What can hang from each mark
k171: k643
k643: k29 k171 k317 k342 k413 k629 k998
k317: k643
k995: k643
k328: k413
k29: k328
k413: k328
k342: k643
k834: k294 k629
k629: k643 k834

Each row was made from one small tree. The marks that hang from a mark follow it in brackets, in the order of their numbers. Every link used is in the known rows. Write each row's tree.
Known rows
k629{k643{k171}}: [-2.57  1.36 -1.34 -1.20  0.46 -1.26  1.73  0.00  0.61  1.27 -0.65 -0.22
 -0.06  1.69 -0.04 -1.65  1.54  1.08 -0.60 -0.51  0.32  0.14 -0.24  0.43]
k413{k328}: [ 0.58  0.41  0.91  1.30 -0.02  1.40 -1.36  0.06  0.52 -0.59  1.17 -0.12
  1.38  0.23  0.73  0.87  0.34 -0.63  0.31  0.60  0.24  1.49 -0.14  0.11]
k834{k294 k629{k643{k171 k342 k413}}}: [-4.09  5.07 -2.72 -1.96  0.56 -2.40  1.67 -1.15  1.59  2.73 -1.98  2.33
  0.31  2.99 -5.98 -0.87  0.06  2.62  1.02 -0.09  0.29 -0.01  2.24  2.47]
k834{k294 k629{k643{k171 k413}}}: [-2.90  4.82 -2.57 -2.39  0.34 -2.20  1.63 -0.16  0.68  1.80 -2.11  2.28
 -0.37  2.77 -4.62 -0.75  0.42  0.99  0.41 -0.31  0.17  0.17  2.20  2.26]
k629{k643{k29}}: [-1.67  0.41  0.59 -1.01  1.45 -1.13  2.49 -1.38  1.06  0.95  0.08 -0.18
  0.42  2.87 -1.20 -0.87  1.05  2.06  1.15 -2.57 -0.48  0.06 -0.81  0.59]
k629{k643{k413}}: [-1.78  2.59  0.60 -0.33 -0.62 -0.81  0.95 -1.52  0.33  0.87 -0.92  0.20
  0.96  1.76 -2.21 -0.82 -0.18  0.51  0.12 -0.58 -1.71  1.02 -0.41  2.49]
k171{k643{k317 k342 k413 k629 k998}}: [-1.14  1.15  0.92  0.19 -0.42 -1.60 -1.36 -2.66  0.32  2.05 -0.31 -0.42
  1.96  2.49 -7.43 -1.04  1.51  3.40  1.39  0.54 -2.70  2.99  1.46  3.04]
k342{k643{k29 k171 k629 k998}}: [ 0.20  0.59 -2.86 -2.50  0.60 -1.63  0.89 -1.44  1.74  3.45  1.59  0.81
 -2.18  2.77 -5.77 -3.19  1.25  3.96  1.11  0.47  0.42  1.14 -0.32 -0.31]
k629{k643{k29 k171 k317 k342 k413}}: [-4.30  1.77 -0.68  0.40  0.28 -2.06  1.99 -0.80  0.29  2.87 -1.47  0.46
 -0.25  3.87 -6.91 -1.30  1.54  4.41 -0.54 -1.81 -0.84  0.10  1.67  1.63]
k317{k643}: [ 0.28  0.43  0.55 -1.23  0.20  0.74 -0.09  0.12  0.00 -0.03 -0.45  0.38
  0.65 -0.84 -0.78  1.07 -0.29 -1.00  1.41  0.24 -0.21  0.97 -1.75  1.47]
k29{k328}: [ 0.79  0.91 -0.07 -0.60  1.16 -0.69 -0.54 -0.58 -0.89 -0.86 -0.21 -1.11
  0.36 -1.34  1.04  0.61  0.91 -1.22 -0.79  0.25 -0.15  0.23 -2.24 -0.68]
k834{k629{k643{k998}}}: [-1.80  1.63 -1.04 -2.71  1.33 -2.03  1.65 -2.46  1.30  0.10  0.01 -0.89
  0.35  4.03 -2.70 -0.33  0.41  0.62  1.45 -0.20 -1.59  3.07  0.13  3.02]
k328{k413}: [ 0.91  0.21  0.20  0.30  1.18 -0.33  1.14  0.12  0.21  0.15 -1.29  0.80
 -0.39  0.42 -0.62  0.48 -0.31 -0.18 -0.77  1.46 -0.57 -0.65  2.23  0.52]
k629{k643{k317 k342} k834{k294}}: [-4.99  1.19  0.80  2.09  0.82 -0.10  0.71 -0.77 -1.12  1.19 -2.42 -1.17
  1.99  1.73 -1.41  0.18  1.13  3.09  2.59 -3.55 -1.90  1.60  1.72  3.44]
k643{k29 k413}: [ 0.01  1.21  0.21 -0.16  0.27 -0.67  0.54 -0.71 -0.35  1.43  0.19  1.67
 -0.35  1.71 -4.83 -0.44 -0.01  1.53 -0.83 -0.85 -0.32 -0.77  0.53 -0.03]
k643{k29{k328} k317 k342 k413 k629 k998}: [-0.49  1.01  0.05 -0.17  1.09 -1.98 -0.79 -2.87 -1.45  2.11  0.21 -0.79
 -0.36  2.60 -8.87 -0.35  0.94  3.67  0.68 -1.56 -1.76  2.65 -0.61  1.32]
k629{k643{k29 k171} k834}: [-3.46  0.73 -1.27 -0.67  1.96 -1.22  2.61 -0.20 -1.35  1.82 -0.14 -0.45
 -0.55  3.30 -2.20 -2.31  2.44  3.40 -0.79 -1.93 -0.45 -0.22  0.19  0.11]
k995{k643}: [ 0.34  0.32 -0.64 -0.89 -0.54  0.55 -0.77 -0.57  2.12 -0.19 -1.37  0.65
 -0.28  0.07  0.63  1.29  0.95 -0.10  0.04  0.63 -0.33 -0.17 -1.61 -0.21]
k995{k643{k29{k328} k171 k317 k629}}: [ 0.30 -0.14 -1.79 -1.71  0.69 -1.23 -0.28  0.49  0.24  0.42 -1.50 -0.71
 -2.97  0.96 -3.24  0.56  3.27  2.33 -0.31 -0.48 -0.11  0.10 -1.98 -1.69]
k171{k643}: [ 0.19  0.55  0.93 -0.77  0.93 -0.86 -0.12 -0.68  0.95 -0.21 -0.22 -0.04
  2.30 -0.01  0.61 -0.40  2.07  0.00  0.09  0.90 -0.49 -0.21 -0.04 -0.09]
k995{k643{k629{k834}}}: [-0.26 -0.19 -0.52 -0.19 -0.88  1.08 -0.90 -0.28  0.09 -0.04 -0.71 -0.55
 -1.52  0.60 -1.09 -0.03  0.64  2.05  1.61  0.79 -2.00  1.19 -1.55  0.52]
k171{k643{k29 k317 k413{k328} k998}}: [ 0.13  1.22  2.08  0.89  1.21 -0.40 -1.77 -2.07  0.12  1.12  0.67  0.46
  3.47  3.44 -5.82  0.71  3.57  1.20 -0.81 -0.74 -1.52  2.98  1.68  1.87]
k834{k294 k629{k643{k317}}}: [-2.71  1.69 -0.15 -0.77  0.50 -1.34  1.46  0.11  0.67 -0.62 -2.60 -0.31
  0.17  2.55 -1.69  1.19  0.56  0.58  3.33 -2.22 -1.33  1.70  2.52  3.39]
k629{k643{k317 k413} k834{k294}}: [-3.89  2.71  0.94  1.79 -0.33  0.03  0.05 -0.27 -2.61  0.93 -2.97 -0.10
  1.38  1.72 -3.03  0.22  1.02  1.48  0.95 -3.28 -2.77  1.81  2.12  4.22]
k995{k643{k29{k328} k171 k342 k413 k998}}: [-0.82  3.20 -3.11 -2.56  1.93 -2.09 -0.96 -3.56  1.27  3.41 -0.72  1.84
 -0.01  2.17 -6.76  0.25  3.14  2.46 -3.23  0.25  0.63  0.00 -2.77 -0.97]

Which tree is each row?
[-0.69  3.27 -0.63  0.53 -1.47  0.49 -0.86 -0.60 -0.40  2.09 -0.77  1.30
 -0.48 -0.26 -4.44 -1.67 -0.99  2.49  3.02  0.53 -2.20  1.14  0.73  2.64] : k342{k643{k413 k629{k834{k294}}}}
[ 1.19  0.53 -1.62 -0.94  1.60 -2.14  1.80  0.53  0.36  1.06 -1.50 -0.57
 -3.23  0.72 -4.47 -1.07  1.64  2.47  0.51  2.12 -1.30 -0.12  1.24 -0.27] : k342{k643{k29{k328{k413}} k171 k317 k629}}
[-0.46  0.96  2.51  1.80 -0.04 -0.23 -1.17 -1.33  1.35  1.21  0.67  0.11
  2.22  2.72 -7.08 -0.15  1.73  4.03  2.40  0.29 -1.81  2.01  1.47  1.36] : k171{k643{k29 k317 k342 k413{k328} k629}}
[-0.70  2.48  0.32 -1.22  1.94 -1.28 -0.71 -2.50 -1.58  3.49  0.17  2.03
  2.12  3.19 -7.21 -1.76  2.81  3.97  1.25 -2.53 -1.27  1.46  1.27  1.67] : k171{k643{k29 k413 k629{k834{k294}} k998}}
[-0.40  0.96 -3.05 -2.28  0.39 -0.52 -1.08 -1.13  1.61  1.97 -0.85  1.34
 -0.66  1.65 -1.73  0.19  2.75  0.64 -2.28  0.64  0.97  0.75 -1.05 -0.45] : k995{k643{k171 k998}}
[-0.24  1.18  0.23 -1.65  0.80  0.18 -0.39 -1.79 -2.55  2.58  0.93  0.87
 -0.40  2.83 -8.79 -0.94  0.06  2.97  1.68 -1.30 -2.23  3.25 -1.36  2.98] : k317{k643{k29 k413 k629{k834} k998}}
[-1.46  1.87 -1.95 -0.33 -1.22 -0.99 -0.21 -0.19  0.19  2.85  0.10  1.34
 -1.53  1.11 -6.47 -2.23 -0.66  3.59 -0.08  1.57  0.17 -0.09  0.80  0.20] : k643{k171 k342 k413 k629}
[-1.12  0.07 -0.05  0.99 -0.07  0.25  0.36  0.32 -0.63  1.46 -0.92 -0.10
 -1.27  1.25 -4.22 -1.05  0.65  4.19  4.31 -2.18 -1.98  1.09  1.69  1.76] : k342{k643{k29 k317 k629{k834{k294}}}}
[-1.11  2.12 -1.79 -1.85 -0.16 -0.03 -1.17 -0.54 -3.02  2.84  0.25  0.86
 -0.87  1.56 -7.80 -1.70  0.50  1.98 -0.12  0.82 -1.39  3.26 -0.81  2.92] : k317{k643{k171 k413 k629{k834} k998}}
[ 0.16  1.75 -1.88 -3.00  4.80 -2.09  1.27 -2.24 -0.09  3.06 -0.73  1.28
  0.46  1.44 -5.84  0.49  2.18  1.50 -1.53  0.60  0.90  0.48 -1.07  0.26] : k317{k643{k29{k328{k413}} k171 k342 k998}}
[-2.15 -0.40 -2.49 -0.99  1.11 -1.12 -0.25 -1.57  1.83  2.92 -1.19  0.92
 -0.83  3.55 -5.67  0.47  3.36  3.94 -1.28 -1.26  0.51  0.61  0.30 -0.15] : k995{k643{k29 k171 k317 k342 k998}}
[-0.52  1.23  1.99  1.95 -0.20  0.62 -3.06 -1.39 -2.02  0.46  0.68 -1.26
  2.70  2.63 -5.66 -0.29  2.65  1.82  0.71  0.83 -3.74  5.20  1.60  3.50] : k171{k643{k317 k413{k328} k629{k834} k998}}
[-0.89  0.77 -0.24  0.42  0.22  0.70 -0.55  0.51 -2.02  1.11 -0.36  0.36
 -0.43  0.19 -1.57 -0.79  0.02  2.29  2.58 -1.88 -0.38  0.79  0.87  0.91] : k643{k629{k834{k294}}}
[-2.11  0.96 -1.33  0.96 -1.82 -1.03 -0.57  0.67 -0.70  2.25 -0.92  0.29
 -1.94  1.28 -7.27 -1.50 -0.15  3.74  0.20  0.91 -0.79  0.84  2.21  1.22] : k643{k171 k317 k342 k413 k629}
[ 0.05  1.74  2.00  1.38  0.00  0.19 -2.83 -1.77  0.00  0.36  0.14 -0.07
  3.89  2.03 -3.88  1.06  2.96 -0.36 -0.91  0.70 -1.94  3.80  1.58  2.80] : k171{k643{k317 k413{k328} k998}}
[-3.02  2.87  0.48  0.19 -0.32 -0.99  1.07 -2.60  1.36  1.70 -0.84  0.12
  1.56  1.89 -3.49 -0.86 -0.62  2.10  0.85 -0.36 -1.66  0.82 -0.39  2.63] : k629{k643{k342 k413}}
[ 0.17  2.11  0.46  1.84 -1.59  0.92 -2.50 -1.82  1.11  0.75  0.28 -0.13
  1.53  1.42 -4.47  0.56  0.54 -0.14  0.36  1.65 -2.45  4.33  1.01  3.60] : k342{k643{k317 k413{k328} k998}}
[-0.48  2.57 -2.95 -1.98 -0.54 -0.72 -1.58 -1.59  1.12  2.67 -1.14  2.28
 -0.57  1.83 -4.59  0.04  2.07  0.61 -3.23  1.24  0.20  0.80 -0.63  0.42] : k995{k643{k171 k413 k998}}
[-1.59  1.10 -2.72 -1.01 -0.17 -0.27 -0.35 -0.57  2.84  1.75 -1.34  1.27
 -0.63  0.55 -1.52  0.17  1.57  1.99 -1.05  1.61  1.07 -1.10 -0.96 -1.02] : k995{k643{k171 k342}}
[-1.62  1.53  0.92  0.54  0.28 -1.58 -1.41 -2.76  0.28  1.80 -0.97  0.04
  3.27  2.06 -6.01 -0.03  2.24  1.93 -0.58  0.39 -2.22  2.20  1.72  2.83] : k171{k643{k317 k342 k413 k998}}
[-1.68  0.99 -0.35 -2.31  1.69 -2.13  3.28 -1.20  1.68 -0.11 -0.08 -0.22
 -0.76  4.09 -3.06 -0.39  0.28  1.98  2.14 -0.96 -1.05  0.59  0.35  1.32] : k834{k629{k643{k29}}}
[-3.10  0.04 -1.19 -1.21  1.70 -2.15  1.87 -1.00 -0.43  2.40 -0.44 -0.59
 -0.34  4.81 -4.27 -1.34  3.32  3.08 -0.84 -3.24 -0.17  1.85  1.09  1.32] : k629{k643{k29 k171 k317 k998}}
[-0.36  0.85  1.25 -0.41  1.09 -1.85 -0.43 -2.15 -0.51  1.72 -0.43  0.61
  2.16  3.31 -6.50 -0.16  3.24  1.92 -1.08 -1.32 -1.88  1.49  1.73  1.71] : k171{k643{k29 k317 k413 k998}}
[-1.13 -0.28  1.46  0.56  1.59 -0.52 -0.02  0.35 -1.71  1.13 -1.15  0.03
  1.08  1.86 -3.58 -0.67  3.22  3.97  2.97 -3.11 -1.40  0.63  2.33  0.95] : k171{k643{k29 k317 k629{k834{k294}}}}
[-2.49  1.75 -1.94  0.73 -0.87 -0.51 -0.45  0.02 -1.92  2.69  0.13  0.44
 -1.43  1.30 -6.80 -2.59 -0.40  4.34 -0.34  1.58 -1.05  0.42  1.08  0.87] : k643{k171 k342 k413 k629{k834}}
[-0.31  1.00 -0.12  0.32  1.13 -0.42 -0.07 -0.28 -1.59  0.66 -1.00 -1.23
 -1.00 -0.08 -3.19 -0.40  1.54  2.95  3.59 -1.93 -2.00  1.26 -0.42  1.06] : k342{k643{k29{k328} k317 k629{k834{k294}}}}
[-1.60  1.27 -2.63 -1.00  1.04 -0.49 -0.86 -0.12 -2.60  3.28  0.17  1.06
 -0.76  1.74 -3.83 -1.94  1.76  3.01  0.26 -1.91  0.95  1.67  1.45  0.59] : k643{k171 k629{k834{k294}} k998}
